Every row comes from one small tree of marks. Brackets hold a mark, then the marks that hang from it, in alphabetical order. Every link used is in the known rows. Which tree was each row made from?
Known rows:
(zofuse ladon mobuv risus (tinipa balob)): [ 5.14  1.76 -0.84  0.14 -2.75  1.60  2.56  1.49 -1.85 -2.71 -1.94  1.94
  0.65  1.21 -0.60 -1.26 -3.17  1.70]
(nimut (zofuse ladon mobuv (tinipa balob))): [ 3.34  1.01 -0.79 -0.56 -2.34  0.43  4.99  0.69 -1.65 -1.34 -3.21  3.47
  2.32  2.18 -2.19 -2.28 -2.62  1.09]
(keke risus): [-1.64  3.79 -1.92 -0.16 -1.40  4.98  2.57 -0.38 -0.69  0.91 -0.61  0.95
  4.84 -1.44  0.79 -0.46 -1.01 -3.76]
(nimut (zofuse ladon mobuv risus tinipa)): [ 7.38  0.36 -3.38  1.05 -3.10  2.78  3.77  0.50 -2.40 -2.65 -0.49  3.95
 -0.02  2.28 -0.66 -1.40 -1.18  0.71]
(sopon (ladon (zofuse mobuv))): [-0.05  2.08 -0.06  1.84  0.92  3.66 -1.69  1.77  0.17 -3.09 -1.04  2.85
  4.81 -0.46 -2.02 -2.13 -0.09  0.90]
(ladon (zofuse mobuv risus tinipa)): [ 3.83  0.19 -2.92  2.75 -0.98  2.82  0.20  0.74 -0.27 -2.87 -1.63  0.37
  0.46 -0.76  1.08 -1.01  1.86 -0.87]
(sopon (ladon (zofuse risus (tinipa balob)))): [ 1.51  4.06 -3.35  3.32 -0.79  2.87 -1.37 -0.81  1.12 -1.12 -4.01  1.07
  2.20 -0.84 -3.32 -1.69  0.63 -0.59]
(dosit (zofuse ladon mobuv risus (tinipa balob))): [ 4.69  1.83  0.04 -0.13 -4.43  0.63  3.64  0.26 -2.70  0.20 -2.64  2.32
 -0.09  2.60  0.11 -1.43 -2.80  2.02]
(risus zofuse): [-5.04 -0.67 -0.59 -0.79  1.37  2.86  2.61 -0.75  1.20  1.10 -0.35  2.59
  4.77 -0.41  1.11  2.49  1.86 -3.67]
(ladon (zofuse tinipa)): [-1.06 -0.53 -2.47  1.21  0.17  3.68  3.25 -0.64  1.62  0.51 -3.04  1.53
  2.75 -0.36  0.75  0.46  2.69 -2.53]
(nimut zofuse): [-3.23  1.43 -2.79  0.46 -0.33  4.59  2.96  0.37  0.77  0.89 -3.00  3.71
  5.41 -0.54 -1.08  0.49  0.72 -3.51]
(dosit (zofuse mobuv risus)): [ 0.44  2.20 -0.85  0.73 -2.41  3.13  0.59  1.19 -1.68 -0.03 -1.50  2.23
  2.29  0.52  1.27 -0.07 -0.98 -0.73]
(ladon zofuse): [-3.83 -0.43 -1.45  1.26  0.41  4.64  0.92  1.05  1.27  0.35 -3.05  1.85
  5.72 -2.26  0.62  0.77  2.90 -2.79]
(tinipa balob): [-5.59  2.95 -0.39 -0.50  0.06  3.34  1.50  1.30  1.17  1.09 -4.49  2.17
  6.15 -1.60 -1.00  0.84 -1.13 -2.72]
(tinipa balob (zofuse ladon risus)): [-0.42  2.28 -0.61  1.66 -3.21  3.18  0.57  2.53 -0.25  0.99 -3.53  3.21
  4.73 -1.10 -2.23  0.09  2.11  1.93]
(risus (zofuse mobuv)): [-3.03 -0.61  0.66 -0.76  1.79  1.52  1.50  0.51  0.02 -1.43  0.48  1.88
  4.06  0.03  1.33  0.84  0.47 -1.94]
(risus (zofuse ladon mobuv (tinipa balob))): [ 1.10 -0.89  1.62 -1.84 -0.70 -1.07  4.83 -0.38 -1.12 -1.35 -0.70  2.05
  1.53  2.05 -0.11 -0.39 -1.43  0.85]
(nimut (zofuse ladon mobuv risus (tinipa balob))): [ 5.81  2.01 -2.13  0.93 -3.48  1.01  2.86  0.73 -2.31 -2.43 -2.72  2.72
  0.98  1.32 -1.99 -2.39 -1.98  1.01]
(sopon (ladon (zofuse tinipa))): [ 0.86  1.59 -2.51  1.69  0.44  4.06  1.73 -1.11  1.70 -0.25 -2.18  3.18
  2.66  1.03 -2.02 -0.86  1.08 -0.63]
(keke (risus (zofuse mobuv tinipa))): [ 2.23  1.64 -1.18 -0.73 -0.82  0.40  4.06 -2.53 -1.54 -1.00  1.96 -0.45
  0.65  1.12  1.96 -1.47 -0.83 -2.61]
(sopon (ladon zofuse)): [-2.24  1.94 -1.37  1.89  0.90  5.08 -0.49  0.39  1.42 -0.59 -2.08  3.53
  5.48 -0.98 -2.18 -0.50  1.23 -1.07]

Which tree is each row?
[ 2.64 -2.71  0.78 -1.83 -0.35  0.61  5.67 -0.68 -1.25 -1.61  1.73  3.37
  0.82  3.14  1.60  0.64 -0.65  0.57] | (risus (zofuse ladon mobuv tinipa))
[ 0.49 -2.71 -0.70 -1.82 -0.57  1.83  6.43 -1.78  0.20  0.78  0.53  3.74
  1.34  2.64  1.48  2.18  0.71 -1.24] | (risus (zofuse ladon tinipa))
[ 3.47  1.85  0.88 -1.78 -2.12 -1.41  4.91 -1.62 -3.02 -1.33  0.84 -0.10
  1.17  1.19  0.44 -2.60 -2.29 -0.04] | (keke (risus (zofuse ladon mobuv (tinipa balob))))
[ 2.19  1.94 -2.10  2.33 -1.22  1.17 -0.85  1.24 -0.16 -2.53 -3.84 -1.06
  1.44 -1.64 -0.46 -2.00  0.91 -0.45] | (ladon (zofuse mobuv risus (tinipa balob)))
[ 3.44  0.78 -0.19  1.72 -2.71  3.34  0.54  3.38 -1.46 -1.68 -0.29  3.97
  3.31  0.71 -0.62 -0.54  1.38  3.32] | (tinipa (zofuse ladon mobuv risus))
[-1.49  3.21 -1.63 -0.88 -1.08  0.04  4.07 -3.35 -0.53  1.78 -1.22 -1.20
  2.37 -0.51  0.30 -0.80 -0.06 -4.26] | (keke (risus (zofuse (tinipa balob))))
[ 6.36  0.10 -1.02 -0.19 -4.39  2.31  4.56  0.01 -2.76 -0.25 -0.28  3.29
 -0.94  3.52  1.50 -0.32 -1.86  1.64] | (dosit (zofuse ladon mobuv risus tinipa))
[ 0.13  3.32 -3.19  0.99 -1.30  2.99  1.68 -0.33  0.73  0.36 -4.16  0.78
  1.86 -0.26 -0.67  0.59 -1.00 -2.47] | (zofuse risus (tinipa balob))
[-0.48 -2.27  2.06 -1.61  0.32  1.36  3.30  0.82 -1.30 -2.04  1.57  3.82
  3.67  1.30  1.32  0.89 -0.27  0.37] | (risus (zofuse ladon mobuv))
[ 1.14  0.06  1.61  0.20 -1.72  2.80  2.67  3.04 -0.90 -0.77 -0.58  4.64
  4.73  1.41 -0.82 -0.62  1.07  3.61] | (tinipa (zofuse ladon mobuv))
[ 1.25  1.56 -0.33 -1.75 -2.45  0.30  5.81 -2.90 -1.65  1.09 -0.26  0.41
  1.89  0.68  0.44 -1.04 -0.91 -1.91] | (keke (risus (zofuse ladon (tinipa balob))))
[ 2.57  1.22  0.98 -1.30 -1.60  0.83  4.67  1.27 -1.23 -1.50 -2.49  2.86
  2.18  1.80 -0.79 -1.15 -3.56  1.71] | (zofuse ladon mobuv (tinipa balob))
[ 3.12  2.50 -4.21  3.35 -0.82  4.56 -0.44 -0.83  1.15 -1.30 -1.86  2.24
  1.11  0.10 -1.79 -0.82  1.39 -0.79] | (sopon (ladon (zofuse risus tinipa)))
[ 0.78  2.40 -1.41  2.62 -1.40  3.41 -1.40  2.87  0.01 -1.00 -1.37  2.01
  3.50 -0.55 -0.69 -0.42  2.22  1.29] | (tinipa (zofuse mobuv risus))
[ 0.76 -0.23  1.95 -1.44 -2.87  2.81  4.52  1.41 -2.41  0.61 -0.66  4.60
  3.39  2.44  1.27 -0.05 -2.15  1.73] | (dosit (zofuse ladon mobuv))
[-0.68  4.10 -0.47  2.52 -1.58  1.53 -2.03  3.26 -0.13 -0.95 -3.58  0.91
  4.62 -1.33 -2.24 -1.49  1.33  1.44] | (tinipa balob (zofuse mobuv risus))
[ 1.40 -0.60 -1.33  1.16  0.14  2.46  2.21  0.63  0.40 -1.83 -2.09  1.18
  2.18  0.16  0.63 -0.90  1.38 -0.57] | (ladon (zofuse mobuv tinipa))
[ 2.02  2.51  0.77  1.75 -3.21  1.56 -0.47  3.79 -1.59 -1.40 -2.70  2.68
  4.19 -0.36 -2.23 -1.55  0.53  3.58] | (tinipa balob (zofuse ladon mobuv risus))
[ 3.31  0.48 -0.36  0.26 -1.95  4.30  0.92  2.73 -1.91 -3.21  0.28  3.50
  2.81  0.39  0.74  0.07 -2.07  1.23] | (zofuse ladon mobuv risus)
[-0.34  1.62  2.61  0.29 -2.06  1.09  1.86  3.51 -0.94 -0.30 -3.15  3.53
  5.76  0.46 -2.31 -1.53  0.27  3.85] | (tinipa balob (zofuse ladon mobuv))
[ 1.04  0.53 -1.54  1.88 -2.95  4.69  1.44  2.14 -0.19  0.60 -1.28  4.18
  4.01  0.19 -0.86  0.92  2.90  1.64] | (tinipa (zofuse ladon risus))
[ 4.20  0.00 -3.13 -0.09 -2.59  4.58  4.46 -0.22 -0.53 -0.37 -0.81  3.63
  0.64  1.78  0.93  1.34 -0.78 -0.24] | (zofuse ladon risus tinipa)
[ 2.73  1.80 -2.12  0.13 -2.87  2.96  3.45  0.26 -0.74 -0.32 -3.03  2.31
  1.35  0.58 -0.68  0.49 -1.79 -0.14] | (zofuse ladon risus (tinipa balob))
[ 0.01  1.47 -2.47 -0.63 -0.90  1.84  5.09 -3.81 -0.33  1.61  1.06 -0.14
  1.41  0.64  1.74  0.06  0.71 -4.28] | (keke (risus (zofuse tinipa)))
[-1.55  0.67  0.50 -1.08  1.01 -1.16  3.02 -0.71  0.27 -0.73 -1.70  0.43
  2.02  1.12 -0.10 -0.27 -0.84 -1.53] | (risus (zofuse mobuv (tinipa balob)))
[ 1.46  0.17 -4.17  2.52 -1.05  4.34  1.10 -0.52  0.97 -0.36 -2.75  0.67
  1.23 -1.22  0.84  0.56  3.19 -2.62] | (ladon (zofuse risus tinipa))
[-2.84  3.83 -1.74  2.55 -1.72  2.96 -1.27  1.96  0.98  1.59 -4.73  1.36
  5.29 -2.14 -2.31  0.19  2.69 -0.47] | (tinipa balob (zofuse risus))
[ 2.21  3.36 -1.90  0.84 -1.29  1.41  0.49  1.12 -0.42 -2.18 -3.24  0.45
  1.15  0.06 -0.61 -1.12 -2.47 -0.83] | (zofuse mobuv risus (tinipa balob))
[ 0.05  2.64 -0.28 -0.62 -0.17  1.13  2.79  1.02  0.19 -0.81 -3.87  1.11
  2.57  0.85 -0.78 -1.06 -2.82 -0.65] | (zofuse mobuv (tinipa balob))
